In the rows, zero is written as 128.
Known rows, with every way that one mark hangs from another:
[W D [F L] N]: [179 121 137  99 186 145 144 161  83 101 179  64 152 137  90 135 123 139
 180  83 140 166 128 157 212 170 118 190 187 141 114 172 147 107  53 141
 166 189 155 133 116 164 107  96 178 161  70  94 134 131 126 176 173 164
 154 129 142 102  88 102 104 181 118 126 151 101 181 154 142 152  90 196
 151 104 193 166  71 155  60 131 167 175  93 155 112]
[W [F G L] N]: [156 123 122 110 152 137 139 129 138 100 163 103 139 144 132 126 138 175
 154  58 114 126 133  96 151 150 108 179 140 142 141 176 152 141 101 140
 174 126 128 108 114 135  92 123 128 138 104  98 125 112 135 183 136 173
 136 152 143  91 105 108 134 143 118 117 117  95 144 166 140 144 125 161
 143 127 137 166 110 123  56 129 202 180 113 128 136]
[B [L [F Q W]]]: [126 125 136 133 103 135 131 131 120 170 114 208 116 133 132 151 125 125
 125 159 133 112 134 145  76 110 111 115 101 103 116  98  99 140 129 118
  92 102 109 165 130 111 152 115 125  93 143 153 118 137 126  88 121  84
 107 123 134 144 152 148 123  80 115 143 122 126 121 104 121 137 139 131
 113 142 110 111 136 119 174 107 109  97 109 130 113]
[W D]: [161 117 166 121 149 144 138 152  83 127 149 101 156 125  83 151 129 130
 162 130 165 145 123 197 214 152 115 149 166 113  95 113 118 133  67 128
 143 180 129 166 104 159 165  82 159 126  77 126 141 144 102 136 157 123
 144 101 134 118 113 141 100 160 131 142 134 124 152 120 126 124 100 217
 119 111 203 132 101 152  98 142  93 105  87 141 100]
[L B [F G Q [W N]] K]: [116 138  90 151  90 103 147  99 155 141 105 196 122 168 138 126 125 149
  96 174 113 112 120  89  97  98 176  92 109 121 115  94 102 128 135 125
 108  86 117 177 124 112 134 146  77 132 170 111 125 124 103  92 106  75
  96 123  94 179 136 144 144  90 164 127 133 161 118 113  96 121 143  59
 126 110 138  79 152 106 158 123  88  89 150 113 136]
[F G [L B] Q [W N]]: [ 79 147 118 162 119 128 100 116 172 107 122  95  95  72 165 124 143 122
 123 148 103 101 145  93 114 114 138 101 121 139 155 136 131 110 195 126
 103 139 119  89 157 100 104 166  96 140 200 162 141 165 140 119  82 149
 138 139 147 136 126 115 143 141 145 129 113 129  89 126 122  98 148  78
 150 139  75 105 153 121 129 137 123 159 152 136 141]
[D [W [F G [L K] Q] N]]: [163 118 106 120 148 122 122 100 141 108 153  88 125 136 141 111 130 124
 128  73  94 130 127  58 162 129 121 137 136 148 134 178 154 125 115 125
 139 130 161 138 129 118  93 138 140 155 116 121 138 120 137 152 139 174
 148 152 122 111  95  94 133 167 109  96 117 105 152 156 145 140 127 116
 148 128 168 181 113 130  61 123 190 172 129 135 146]
[D [W [F G [L K]]]]: [167 108 130  92 148 117 140 106 123 119 145 105 153 115 119 113 140 153
 123  71 114 140 126  96 150 142 127 141 120 131 141 159 151 138 117 141
 158 143 136 149 122 119 100 119 156 127  86 117 135 118 130 161 143 133
 124 152 118  93 113 125 136 139 111 104 149  91 150 156 143 146 119 120
 123 144 155 189 114 115  90 124 175 120 164 111 138]
[W D [F G [L B] Q]]: [113 123  97  78 151 151 115 114 136 104 105 110 134 161 145 114 110  84
  97 108  80 180 129  80  89 154 103 147 110 134 139 135 160 143 159 143
 139  87 143 103 136 142 120 159 140 128 147 110 122  83 175 106 128 186
 156 106 149  92 115 115 112 150  86  99 111 149  85 145 156 137  87 126
 128 147  97 134 103 127 107 141 134 135 109 107 146]
[F [L K] Q W]: [ 77 138 138 149 128 120 109 139 134 132 120 108  95  54 147 119 132  90
 116 153 142 113 147 159  93 103 129  87 102 127 158 131 123 107 212 138
 103 153 111 100 160  89 121 141 144 117 156 169 134 158 147 117 114  95
 114 128 158 137 154 147 139  91 117 144 148 122 107 102 124 119 180  95
 133 150  56 124 168 121 187 133 109 102 181 118 125]
[L B [F G [W D]]]: [149 137 135 135 115 133 150 133 120 139 113 164 155 125  97 142 139 151
 113 168 131 129 116 136 141 135 160 134 142 109 101  80 118 129  80 129
 124 135 134 183 113 149 155 126 103 132 140  97 128 146  98  99 123  92
 124 108 112 137 122 138 121 123 175 137 131 152 115 126 107 110  91 113
 115 111 172  85 109 133 134 118  82  99 123 135 112]
[B [L [F G Q W] K]]: [106 125 112 137  80 109 129 104 148 155  87 224 121 148 156 134 128 147
  94 164 116 103 129  91  44 101 129  95  83 109 129  99  92 161 168 111
  96  80 100 167 116  95 146 140  89 102 161 151 110 104 123  79 103  74
 103 138 115 154 158 152 153  58 121 137 127 124 103 113 122 139 167  84
 114 165  94 116 157  86 187 108 101  69 148 107 143]
[F G [L K] Q [W D N]]: [103 158 119 181 133 121  97 130 152 102 122  50  94  50 150 120 148  98
 137 149 123 104 128 100 140 130 141 105 156 155 150 149 131 105 164 104
 105 181 156  94 139 122 112 172  99 179 184 148 142 154 127 120 107 160
 166 136 138 135 112  98 151 153 155 133 118 114 109 141 132 109 165  96
 169 148 123 131 133 135 115 127 124 171 140 158 141]
[G F]: [132 118 168 122 111 137 125 137 118 152 130 148 148 157 103 127 117 144
 126 112 168 117 118 184 136 110 112 128 125 119 115 105 132 145 107 122
 153  89 115  83 127 151 153  97 129  88  72 118 125 120 120 157 130 139
 114 124 110 122 159 148 113 131 136 131 100 156 134 120 116 112 104 176
  87 102 115 120 146 150 143 129 125 135 121 121 121]
[W D [F L Q] N]: [156 126 116 106 178 156 123 148 106 106 165  65 118 154 118 127 109  88
 159  85 115 161 129 128 171 161 100 173 164 148 120 169 157 111  87 135
 144 147 165 107 129 152 114 123 165 164 111 109 130 123 152 145 161 191
 163 119 149 102  90  91  98 191 100 113 121 123 148 146 149 146  96 183
 161 110 163 152  78 161  65 131 167 189  68 154 119]
[B L]: [129  93 159 104 117 119 138 127  98 141 132 183 154 140 125 153 127 178
 147 136 151 134 139 181 151 136  99 132 108  92 110 116  84 154 120 141
 128 137  72 171 108 114 146  72 159  75  82 170 129 124 114 135 137  72
 106 135 126 134 148 161 124 110 103 145 151  99 157 106 134 147 148 181
  97 148 138 140 140 103 158 139 105  53 136 102 112]
[F G [L B] Q [W D N]]: [ 94 152 118 160 138 133 100 129 151 103 122  57  98  58 145 129 140  96
 133 160 109 124 131 102 142 131 142 107 154 148 141 135 131 100 166 116
 100 169 147  99 149 124 116 169 111 172 197 156 145 167 134 108 104 164
 165 128 139 137 106 100 134 174 152 130 118 134  97 138 130  97 128 102
 158 135 113 103 124 136 117 139 104 173 133 155 136]
[L [F Q] K]: [131 113 111 116  94 110 148 112 125 162 111 216 131 210 137 128 108 115
 102 136 134 129 119 134  77 115 134 109  84 103 106  88 116 138 114 144
 109  57 110 168 117 119 171 111 127  93 110 114 108  92 129 101 128  78
  88  97  99 161 150 155 126  84 107 126 129 154 136  85 117 143 143 125
 100 114 130 112 147 124 169 125 104  60 118  93 122]
[F G L Q]: [ 83 133 121 130 111 132  95 107 178 126 110 117  97 114 187 117 138  89
 106 105  99 102 137  84  61 132  88 115  82 129 160 134 155 142 196 144
 103  72 115  68 142 111 149 164 113 104 166 157 114 117 175 116  79 176
 138 119 156 110 143 116 143 132  88 109  85 124  72 125 144 114 161 128
 121 169  40 139 161 121 126 142 143 139 127 103 144]

Rows:
[135 135 119 159  94 131 127 113 149 148 114 192 109 134 147 152 141 149
 135 147 117  89 126  92  93 116 115 122 119 121 121 121 107 148 118 100
  96  96 127 155 116 116 144 135  81 123 168 143 113 141 118  98 107 126
 128 143 128 146 132 116 137 107 139 133 100 123 113 126 123 130 148 117
 129 143 130 118 137 116 129 104 131 140  99 144 126] => [B [L [F G Q [W N]]]]
[ 89 101 129  82 133  75 146 116 102 126 118 156 159 142 137 116 111 156
 105 142 146 169 137 183 120 137 151 105  81  99 132 104 102 118 174 184
 127 141  55 139 142  94 119  96 180  72  89 155 126 102 133 150 124  33
  69 122 100 152 158 181 149  93 105 145 206 116 166  89 123 140 156  92
  94 137  85 123 162  90 218 161  94   4 218  65 131] => [F [L B K]]
[183 147 142 176 125 144 148 150 126 138 147 117 138 108  91 153 158 157
 162 139 146  89 110 130 186 141 149 154 189 131 102 120 131 121  38 102
 128 168 170 169 100 161 154 126  88 171 130  86 131 172  84 128 130 142
 152 127 115 129  97 103 123 148 184 142 103 129 138 147 109 113 104 158
 144  98 223 116  91 157  65 105 130 178  72 182 105] => [L [F G [W D N]]]
[145 139 177 173 120 145 126 160 113 152 154 109 128 101  82 137 137 159
 158 129 182  87 123 191 188  98 137 124 173 142 115 124 122 116  91  91
 156 156 141  85 132 150 134 104 110 134 100 128 145 177  88 169 142 144
 133 151 120 133 142 127 115 139 181 144 108 146 147 134 101  96 113 165
 120  84 151 115 136 161 118 116 126 193 119 167 111] => [G [F [W N]]]
[120 133 112 136  89 116 129 111 132 149  82 197 127 135 142 138 130 126
 102 174 124 120 122  99  67 119 135 102 106 114 119 102  96 151 144 103
  92 107 125 173 107 119 150 143  98 121 155 143 111 103 116  64 118  89
 119 127 110 154 145 138 141  84 131 137 131 128 108 120 131 141 151  96
 121 159 130 118 138 101 175 108  97  76 131 120 139] => [B [L [F G Q [W D]] K]]
[149 151 107 179 107 127 133 122 142 137 117 135 116 134 122 132 137 116
 128 160 130 100 111  96 132 118 157 115 157 137 112 106 123 124  90  98
 109 130 166 162 106 140 148 152  75 172 157 103 125 137  97  93 126 133
 139 117 110 158 112 112 136 127 170 130 108 146 119 130 111 121 138 108
 150 111 185 113 118 141 106 109 107 152  97 158 129] => [L [F G Q [W D N]] K]
[100 122  86  71 144 123 122 104 134 105  94 120 140 172 148 107  98  95
  82 118  84 188 128  76  80 147 125 131  97 130 143 132 146 144 175 151
 137  87 128 117 129 131 113 156 145 126 142 112 119  60 169 102 133 147
 133 107 131 111 125 127 126 133  88 102 135 147  98 138 157 150 104  97
 132 153  88 131 120 111 136 150 121  94 145  87 154] => [W D [F G [L B K] Q]]
[ 96 135 165 145 116 112 117 152 119 147 117 113 129  81 117 108 130 132
 116 136 173 114 124 191  93  96 143  99 113 135 153 121 127 109 173 123
 134 144 110  54 159 122 122 132 136 105 106 148 127 139 122 161 120  99
  96 149 115 129 175 156 147  90 149 151 154 131 136 116 118 108 147  94
 103 122  57 123 171 128 201 121 129 124 199 125 132] => [G [F [L K] W]]
[197 125 130 116 158 160 145 138 112  98 166  84 159 156  92 144 133 167
 172  81 130 138 116 113 224 159 118 190 194 142  98 163 143 149  38 117
 184 156 163 151  83 176 124 105 117 176  89  79 138 121 100 158 169 186
 171 131 138  93  76  91 106 186 148 112 105 121 148 177 138 143  76 213
 153 105 235 152  70 150  11 133 165 189  57 161 121] => [W D [F G] N]
[ 96 152 158 154 132 152  85 160 129 152 113  69  98  79 121 116 124  52
 120 142 149 121 123 165  93 111 110 109 137 153 146 122 159 103 164 102
 110 130 166  35 167 145 142 164 129 133 150 147 131 150 151 120 118 183
 154 124 144 116 152 119 113 147 135 135  93 160  95 124 135  92 107 128
 125 121  62 111 135 170 161 115 119 200 123 160 125] => [G [F L Q [W D]]]
[109 122  79  92 127 111 134  94 156  95 123 144 126 189 167 105 107 143
 103  99  82 159 138  64 101 126 133 132  95 136 146 153 138 139 169 154
 148  77 110 115 131 113  90 143 126 129 143 114 118  72 155 144 126 138
 109 135 122 127 120 124 144 124 102 102 141 134 126 143 139 150 134  90
 136 139  95 134 138  98 119 149 161 121 157  88 159] => [W [F G [L B K] Q] N]
[136 132  89 110 151 132 119 116 142  95 131  79 121 156 144 113 117 105
 134  89  98 155 125  73 139 154 118 151 146 154 134 167 152 131 121 125
 146 121 160 110 119 142 107 151 128 171 128 101 119  87 148 136 145 190
 163 131 126 109  96  92 133 166 107  99 119 123 131 159 154 152 123 137
 157 138 147 158 100 134  69 131 168 167 101 135 153] => [W D [F G [L K] Q] N]
[142 107 130 112  92 112 148 104 126 150 107 226 152 176 141 145 134 178
 118 128 125 117 120 110  82 137 110 140  91  93 118 103 105 168 105 135
 114  73  93 174  99 121 151 105 113  77 107 124 102  96 122 116 111  93
  99 134 108 131 149 142 142  90 109 134 124 112 134 117 132 150 141 140
  88 154 128 136 135  97 148 118 139  65 120 101 126] => [B [L [F G]]]
[106 111 110  63 144 138 130 123 125 119 128 147 132 175 146 116 100  98
 101 106 100 171 144 131  80 132 102 139  81 120 140 132 146 135 173 168
 143  75 106 107 150 119 113 121 170  92 123 130 119  92 178 126 134 129
 106 112 154 106 138 144 108 119  70 112 136 137 113 118 142 144 105 124
 118 132  64 124 129 118 149 147 141 105 138  85 130] => [W [F [L B] Q]]
[179 127 124 113 162 168 133 145 103 108 171  94 131 181  91 146 109 105
 171  98 124 158 122 129 212 144 104 176 185 142  92 156 142 132  54 116
 158 145 170 149 105 167 136 102 148 168 100  98 142 122 127 136 178 189
 166 112 149 110  82  95  79 188 117 110 103 140 143 150 138 143  77 221
 160  94 220 145  69 170  37 133 147 187  34 162 113] => [W D [F Q] N]
[100 148 141 167 131 123  99 151 124 143 118  70 102  97 123 109 112  79
 132 146 156 121 119 157 122 105 146  99 153 161 142 132 137  91 154  97
 115 156 162  47 159 142 121 155 123 154 134 140 136 144 126 136 127 162
 142 137 110 146 143 115 130 143 159 136 123 150 135 120 128 102 131 104
 140 113  96 119 141 158 160 116 120 185 144 162 131] => [G [F [L K] Q [W D N]]]
[ 90 143 152 154 130 148  98 157 140 135 135  94  90  51 144 130 144  80
 134 143 135 104 151 159 104 114 107 108 115 133 154 133 141 107 191 133
 106 154 126  85 169 101 126 147 138 120 164 175 136 182 152 118 110 130
 133 127 182 121 141 133 123 119 112 141 118 119  98 113 129 106 159 129
 139 140  63 116 153 138 154 126 123 154 141 133 116] => [F L Q W]
[ 73 138 126 147 116 104 109 133 135 148 113 120 109 121 135 102 108 106
 101 162 145 126 125 155  89  81 158  79 107 140 143 116 119  96 192 123
 115 116 120  62 171 110 109 148 128 116 146 153 131 135 135 134 108 111
 102 142  99 166 167 145 139 108 151 136 142 158 134 104 114 104 136  58
 118 108  50  97 174 129 210 131 105 135 190 123 144] => [G [F [L B K] Q [W N]]]
[148 115 156 132 113 125 152 143 102 166 127 209 142 127 105 153 136 172
 139 152 153 115 133 175 113 122 123 130 116  97 109 100  96 139 100 126
 113 140  97 184 119 118 144  88 137  91 106 145 116 147 104 114 134  55
  95 140 124 142 147 154 125  80 129 156 154 106 156 105 114 138 138 136
 104 135 143 115 132 109 177 102 113  76 129 127 106] => [B [L [F W]]]
[137 153 156 179 152 135 116 156 132 104 154  29 119  19 115 135 170 140
 175 129 144  99 131 144 201 151 136 142 190 148 142 158 137 101 109 107
 129 226 156 107 126 138 114 146 111 180 147 133 150 186 107 158 118 162
 176 151 145 109  98  97 140 174 174 144 123  94 132 158 126 102 141 142
 167 133 161 138 111 145  74 121 144 191 127 184 119] => [F G L [W D N]]
[ 85 115 145 115 138  94 142 137 103 130 121 128 147  69 122 118 130 153
 114 167 159 146 149 199 130 113 168  94 106 109 143 112  98  98 190 160
 126 195  71 138 155  90 105 109 166 103 122 164 141 150 118 142 127  25
  81 135 125 153 157 180 150  82 137 159 205 103 153  95 114 121 158  72
 116 134  83 105 167  96 221 145  84  40 230  96 124] => [F [L B K] W]
[179 124 138  98 146 169 137 138 111 109 142 116 162 151  93 139 131 147
 144  85 121 148 120 119 173 156 104 178 164 128 109 143 148 165  72 122
 181 133 152 142  88 170 138 114 128 144  94  86 135 104 123 140 165 178
 163 116 151  81  96 115 103 159 121 112 102 131 111 169 145 138  74 202
 130 124 186 151  84 143  44 132 144 155  76 135 127] => [W D [F G]]
[181 131 158 166 123 134 159 159 108 152 166 152 131 128  83 152 149 171
 170 136 167  92 126 177 184 126 149 146 167 121 101 112 116 112  43 119
 135 163 142 175 109 139 143  94 116 143 108 106 133 183  82 147 139  92
 115 130 121 144 115 132 115 123 170 151 130 120 165 119  96 120 126 164
 131  81 198 111 112 150 106 106 132 152  95 163  91] => [L [F [W N]]]
[126 124  99 125  79 109 138  93 161 149  95 210 126 204 159 122 123 116
  87 132 108 109 116  78  54 118 131 111  79 111 123  93 125 159 131 132
 110  30 117 153 107 124 170 142  88  98 135 105  99  82 135  90 103 115
  96 107  99 148 149 140 141  81 110 114 101 159 102 110 119 137 151 105
  99 137 111 120 154 112 145 123 119  80 118  90 139] => [L [F G Q] K]
[177 108 122 103 164 122 145 109 118 108 166  89 156 131 111 122 135 174
 142  77 106 146 127  95 200 145 132 157 150 136 121 169 142 118  74 141
 154 158 148 163 125 124  86 110 155 145  95 109 147 138 121 171 147 149
 136 153 110 104  88 106 125 176 126 104 141 101 178 160 129 137  94 128
 130 113 194 168  94 126  58 132 176 156 138 128 133] => [D [W [F G [L B]] N]]
[ 63 108 105  89 120  91 119 105 124 127 101 157 127 159 170 110 101  99
  85 148 118 165 143 150  70 121 136  88  59 108 142 106 113 120 211 170
 102  94  70 120 158  88 126 123 168  79 129 171 120  93 159 114 109  68
  80 103 111 158 160 169 141  98  84 130 175 136 125  81 130 137 160  76
 103 145  50 110 173  98 222 162  84  25 193  66 137] => [F [L B K] Q]
